Each row was made from one small tree. The marks that hang from a mark follow it in brackets, in alphabetical order. Every link used is in the known rows. Write each row's tree.
Known rows:
vilu(dodeg(gamo) zitu(lenav)): [ -2   0  14   1  16  -4   9  -8  -5  -6 -13  -7   6   9  13 -14  -3  14
  -9  10  -4 -22  10   9  -6 -11  -4  -1 -14  -5]
dodeg(vilu vukipu): [ 17  12 -14 -12  -8 -25   3  13   8  -2   3  16  -5 -12  -6   2   4  -4
   6  -9   1   5 -13  -3  -1   7   4  -4   7 -11]
segito(furu gamo(dodeg(vilu)) vukipu): [ -5 -28  19   3 -17  -4  -9   1  -8   0  31 -20  -9   1 -11   5  14 -16
   2  -8   8  13 -18  13   9  -7  -1  18  17  17]
dodeg(vukipu): [ 16  -4 -18  -6   1 -17   2   5  -1  -1  13   1  -1  -3  -5   3   1 -10
   6   0  -3   5  -2   1  12   2   8   1  -5 -11]
gamo(dodeg(dira vilu(zitu) vukipu)): [ 11  10   8   1  -7 -14 -13   4   2 -10   7  15  -3 -10   8  -1  -5   3
   7  -6  11  10 -16  -3  -2  -5   8  -9   1  -2]
rolan(dezop vilu(dodeg zitu)): [ -9   9  18  13  42   1  15 -18  -3  11 -22 -13  -1  30  12 -17  22  -2
 -12   7 -26  16  23   1  -6 -10 -14   8 -15   3]
segito(furu gamo(dodeg(vilu virezo)) vukipu): [ -6 -27  20   1 -26   7 -11   4  -6   3  24 -26  -5  -7 -15  11  12 -18
  -1 -10  15   7 -17  10   5  -7  -1  20  27  22]
rolan(dezop vilu(dodeg(gamo) zitu(lenav))): [-20  11  15  20  35  10  22 -18   1  -6 -33 -10  -3  29  18 -11   3   6
 -13  11 -16   9  27   7  -7  -2 -13   5 -16   6]
dodeg(dira vukipu): [  3   0 -22   3   3  -9  -3   1  -2  -6   9  16   3 -11   4   6  -9  -8
  18   6  -2   4  -3  -7   6   9   7   1  -6  -4]
vilu(dodeg(dira)): [ -4  -4   0   1  22  -6  -6  -8  -6   9   4   8   6   2  -1 -13   8  -3
   9   7 -13 -10   5  -9  -6   0  -1   0 -12  -2]
vukipu(dodeg(dira gamo vilu virezo)): [-10   3 -15 -11 -25  11  -2   8  -2  10  -1  15  -1 -10  -9  12 -14  -8
  -1 -13  14 -19  -6 -12  -6   9 -10   1  20   9]
lenav(zitu): [  9 -15 -14 -18   2   3  -6  -1  -3   4  17 -14  -2   4  -7 -10  23   2
   5  16 -15  22   3  -3  12   3   0  -6 -15 -11]
vukipu(dodeg(dira gamo vilu(zitu) virezo)): [ -8   8  -4 -11 -23  10  -1   5  -5   9  -8  11   2  -9   4   8 -13  -1
  -6  -9  15 -24  -7  -8 -11  -1 -13   3  18   9]
gamo(dodeg(virezo)): [ 14 -19   0  -8  -8   5 -17   2  -3   8  24 -20  -3   3 -27   3  10 -13
  -5  -8   3   6  -1   2  13  -8  13  -8   1  -1]
dodeg(dira vilu(zitu) virezo vukipu): [  4  22  -5  -5 -16  -4  -5  10   6  -2 -18  19   8 -28  12   6 -10   3
   8  -1  12  -8 -14 -10 -18   4  -1   2  18   3]
vukipu(dodeg(dira gamo(segito) vilu)): [ -8   4  -6  -4 -15   2  -4   8  -3   5  13  21  -7   7 -14   8 -18   3
   0 -10   9 -14  -8 -10   4  11  -5 -10   3  -3]
dira(dodeg(gamo vukipu)): [ 10  -9 -37 -12  -7  -1  -3  11  -3 -10  22 -12 -10  -9  -4  12  -6 -14
   6   7   4  10   0   5  16  -8  13   0  -1  -8]
rolan(dezop vilu(dodeg zitu(lenav))): [-12  10  16  24  44   7  20 -21   4   2 -29  -2   1  29  19 -16  12   7
 -12   9 -25  22  22   6  -7  -4 -17   4 -21   4]
zitu(lenav vilu(dodeg(virezo vukipu))): [ 13  12  -3   5  -3  -1  11  -1  19   0 -23  16   9 -12  10  -1   4  17
  -3  -9  -2   1   3   4  -7   9   4  -8   0  -9]
rolan(dezop vilu(dodeg)): [-11   4   6  13  40   2  14 -16   0  10 -14  -8  -6  29  -2 -13  23  -9
  -6   3 -25  21  23  -3  -1   2 -10   6 -14   3]
dodeg(dira gamo(segito)): [-10  -3 -10   0  -5   5 -10   4  -7  -8  14   0  -2   6 -21   8 -20   1
  10  11   1 -16   5  -5  10  14  14 -12  -9  -6]
rolan(dezop vilu(dodeg(dira vukipu) zitu)): [-15  19  13  23  39   1  16 -16  -1  -1 -29   3   2  17  30 -12   4  -2
   1  10 -16  19  19  -7  -9  -3 -12  12 -12   8]
zitu(lenav vilu(dodeg)): [ 10   5  -3   4  10  -7   9 -10  15   2 -14  18   6   2   2 -10  14  21
  -4  -4 -17   3   5   8  -6   9   2 -14 -14 -13]
rolan(vilu(dodeg(gamo vukipu))): [ -3   5  -4   2  20 -11  16   1  -8  -8 -15 -12  -5   9   3  -9   5  -7
  -2  -2  -5   9  12   2   1  -1  -2   5  -5  -2]
vukipu(dodeg(dira vilu)): [  0   1 -14  -5  -5  -4  -3   0  -1  14  11  30  -2  -2  -5   1   0  -5
   3 -11  -3   1 -13 -10  -2   7 -13  -3   2   0]
gamo(dodeg(vukipu) segito): [ 21 -11  10   3  -3 -11 -15   8  -1  -4  36  -9  -9  15 -22   4  -8  -1
  -2  -8   8  14  -6   3  28  -4  21 -17 -14 -15]
segito(gamo vukipu(dodeg(dira vilu))): [ -5  -7  -4   1 -13  -2   4   0 -11  13  23  17  -1  -7   2   7  -3  -5
   2  -7  -2   5 -19  -7   2   4 -16  20  14  10]
segito(furu vukipu): [  4 -21  -1   1   2  -5   0  -5  -2   4  19  -8   1   2  -4   2  20 -18
   6   1  -4  11  -4  13  10  -4  -2  18   2   8]

Write each row's tree:
[  7  12  -2 -12 -14  -6   8   5   9   2 -19  -4   4 -10   1   2   6   5
  -3 -11   7 -19   9  -1  -5   3  11  -2  12  -8] -> zitu(vilu(dodeg(gamo virezo vukipu)))
[ -4 -20   5   5 -14  13 -13  -2 -13   3  31 -15   2  -9 -11  11  -3 -11
   3   2   4   9  -9  -2  10  -2   8  15  12  14] -> segito(gamo(dodeg(dira virezo)) vukipu)
[  5  21  -4  -8 -25  -2   9  15  10 -16 -25   6   2 -22  10  11 -20  11
  -4  -3  21 -17  -8   4 -11   4   1  -1  20   0] -> dodeg(gamo vilu(zitu(lenav)) virezo vukipu)
[  4   6  12 -15 -26   5  -1  12  -3  13   3  -3  -3   7 -13   7 -12   6
 -19 -15  15 -23  -7  -2   2  -6  -7  -5  14  -3] -> vukipu(dodeg(gamo(segito) vilu(zitu) virezo))
[  8  -5   6   8 -11   8 -22   8   0  -4  24  -2  -1  -1 -18  13 -20  -2
   6  -5  16   7  -7  -7  17   4  21 -14  -2  -3] -> gamo(dodeg(dira virezo vukipu) segito)
[  1   9  13   2  10  -2  -1  -2  -5   5 -16   2  15 -12  24  -8  -4   3
   3   7   4 -18   2  -9 -13 -12  -3  10   2   3] -> vilu(dodeg(dira virezo vukipu) zitu)
[ 11  -2   0 -17   4  -1   0  -6   7  10  -3  -6   2   3   4 -18  36  17
   0   6 -18  17   7  -3   0   4   0 -10 -13 -16] -> lenav(zitu(vilu(dodeg)))
[ -7  22  -8  -5 -28   3  -7  21   8 -12  -7  15  -2 -21 -12  19 -31   4
  10  -4  25 -21  -9 -14  -5  20  13  -8  20   0] -> dodeg(dira gamo(segito) vilu virezo vukipu)
[ -4   3  11  13  27  -1   1 -14  -2  -2 -13  15  13   3  21 -17  -3  16
   2  15 -13  -9   3   1 -12  -5  -9  -2 -21  -1] -> vilu(dodeg(dira) zitu(lenav))
[ -9 -33   3   4  -7   0   0  -4 -14   4  26 -26   0   2  -7   7  12 -20
   5   7  -4   4  -6  14  12  -3  -6  28   8  14] -> segito(furu gamo vukipu)
[  2  12  -3  -9 -10  -9   6   5   6 -14 -13   7  -3  -4   0  -1  -7  14
  -5   2   2 -13  -6   9 -10   3  -2  -9   1  -6] -> dodeg(gamo vilu(zitu(lenav)))
[  5 -11   4  -7 -26  -4  -9  14  -6  -1  19 -19  -8 -10 -18  10  -4  -9
  -3 -10  14   1 -14  -2   7  -1   7   2  20   3] -> segito(gamo(dodeg(vilu virezo vukipu)))
[ 10   9 -24  -8 -11  -4   2  13   9 -20   0   8  -8 -18  13   8 -14   8
   0   4   9  11 -12  10  -1  -8   3  -6   3  -6] -> dira(dodeg(gamo vilu(zitu(lenav)) vukipu))
[ 12   9 -22 -17 -13  -9  -2  15   3 -12   6  -1  -9 -16   6   7  -5  -1
   1   2   9   6 -11   6   0 -14   6  -2   8  -8] -> dira(dodeg(gamo vilu(zitu) vukipu))
[-12 -46  10   4 -10   5 -15  -4 -17   0  35 -42  -9  14 -20   5   9 -23
   2   3   3   1  -3  15  20  -8   2   8   1  11] -> segito(furu gamo(dodeg))
[ 12  10  -1  -4   1 -12   3   1   9  -3  -8  16   2  -4   0  -7   5  15
  -5   1  -9   2 -12   7 -10   1  -5  -9  -5  -8] -> dodeg(vilu(zitu(lenav)))
[  3  15  -8  12  -1   5   7  -5  19  -5 -27  29  13 -18  17   2  -5  19
   6  -4  -1   0   2  -2 -12  16   3  -8  -1  -3] -> zitu(lenav vilu(dodeg(dira virezo vukipu)))
[-15   5  10   6   7  15   2  -7  -3  -6 -24   0  14  -7  18  -5 -16  13
  -2  13   5 -30  10  -1 -16  -3  -5   2  -3   8] -> vilu(dodeg(dira gamo virezo) zitu(lenav))
[ -9 -12 -20  -5  -7   7   0  -3 -12   6  15   7  -2   7  -4   8 -12 -12
   3  -2   2 -13   4  -6  10   4  -6   2  -3   3] -> vukipu(dodeg(dira gamo))
[ -1  14  -6   5   2  -5  -3  -3   8  -9 -13  31   6 -12   9  -5  -7  17
   7   8  -8   1 -13   0 -18   9  -7  -9  -6  -1] -> dodeg(dira vilu(zitu(lenav)))
[  5 -31  19   6  -3   2 -23  -1  -4   1  37 -25  -9  25 -30   3   6 -11
  -1  -4   5  10  -3  12  25  -7  13 -13 -13  -2] -> gamo(dodeg segito(furu))
[-19  15   1  21  29  13  12 -10   3   5 -27   3   1   8  13  -1   2 -11
   4   3  -9  17  21 -14  -8   8  -8  11   0  14] -> rolan(dezop vilu(dodeg(dira virezo vukipu)))
[  2   1   1 -10  -3  -4   5   9  -4   2  -7 -14   2  -7   0   1  -4  -8
   0  -3  13 -26  10  -5   0  -4   6   7  11  -2] -> vilu(dodeg(gamo virezo vukipu))
[-17  10  17   9  32   4  18 -15  -5   2 -26 -21  -5  30  12 -13  13  -3
 -12   8 -16   3  28   2  -5  -9 -10   9 -10   5] -> rolan(dezop vilu(dodeg(gamo) zitu))
[ -3   0  15  -2   6   8   7  -3  -2  -1 -21 -13  10   1  10  -8  -6  12
 -12   7   4 -29  11   6 -11 -11  -5   2  -1   1] -> vilu(dodeg(gamo virezo) zitu(lenav))
[ -2   8  -6 -11  -6   4   3  -2   6  -7 -13   3   2  -9  19  -8  12  17
  12   9  -1   8   8  -8  -2  12   4  -7  -6  -9] -> lenav(zitu(vilu(dodeg(dira gamo vukipu))))
[ 17  10 -21  -5 -11   4  -4  12  14  -6  -3  10   0 -26  10   9  -6   6
  -3   1   6  18 -16   6  -6  -9   0  -4   8  -3] -> dira(dodeg(vilu(zitu(lenav)) virezo vukipu))
[  3   0  -1  -4 -14   5 -22   5   4   2  10   8  -2 -13 -20   5   2  -5
   5 -10   8   4 -13  -8  -6   5   9 -12  10   5] -> gamo(dodeg(dira vilu virezo))
[  2 -12  -3 -10 -20  14  -2   8  -8  15  18 -12  -3  14 -24  13 -14  -6
 -14 -11  11 -18   3  -2  18   0  -1  -3   5  -4] -> vukipu(dodeg(gamo(segito) virezo))
[ -4   3  15  -1  14   5  -7  -8  -7  13 -12  -3  15  -5  10 -12   5   4
  -1   9  -5 -22   4  -8 -16 -12  -5   5  -2   3] -> vilu(dodeg(dira virezo) zitu)
[ -9   9  -9   8   3   4   7  -9  12 -11 -21  22   7  -4   8  -3  -3  20
   6   1  -8 -11   9   3 -11  17   4 -13 -10  -5] -> zitu(lenav vilu(dodeg(dira gamo)))
[ 10 -26  24   9  -2   0 -17  -1  -2   1  41 -16  -7  19 -21   4   8  -9
  -1  -8   7  20  -9  14  26  -9  13  -2  -8   2] -> gamo(dodeg segito(furu vukipu))
[ -7  10   4  15  36  -4  19 -10   2   4 -17  -3  -6  22  10  -9  13 -10
  -2   0 -17  24  21  -4   2   1  -8   9 -10   2] -> rolan(dezop vilu(dodeg(vukipu)))
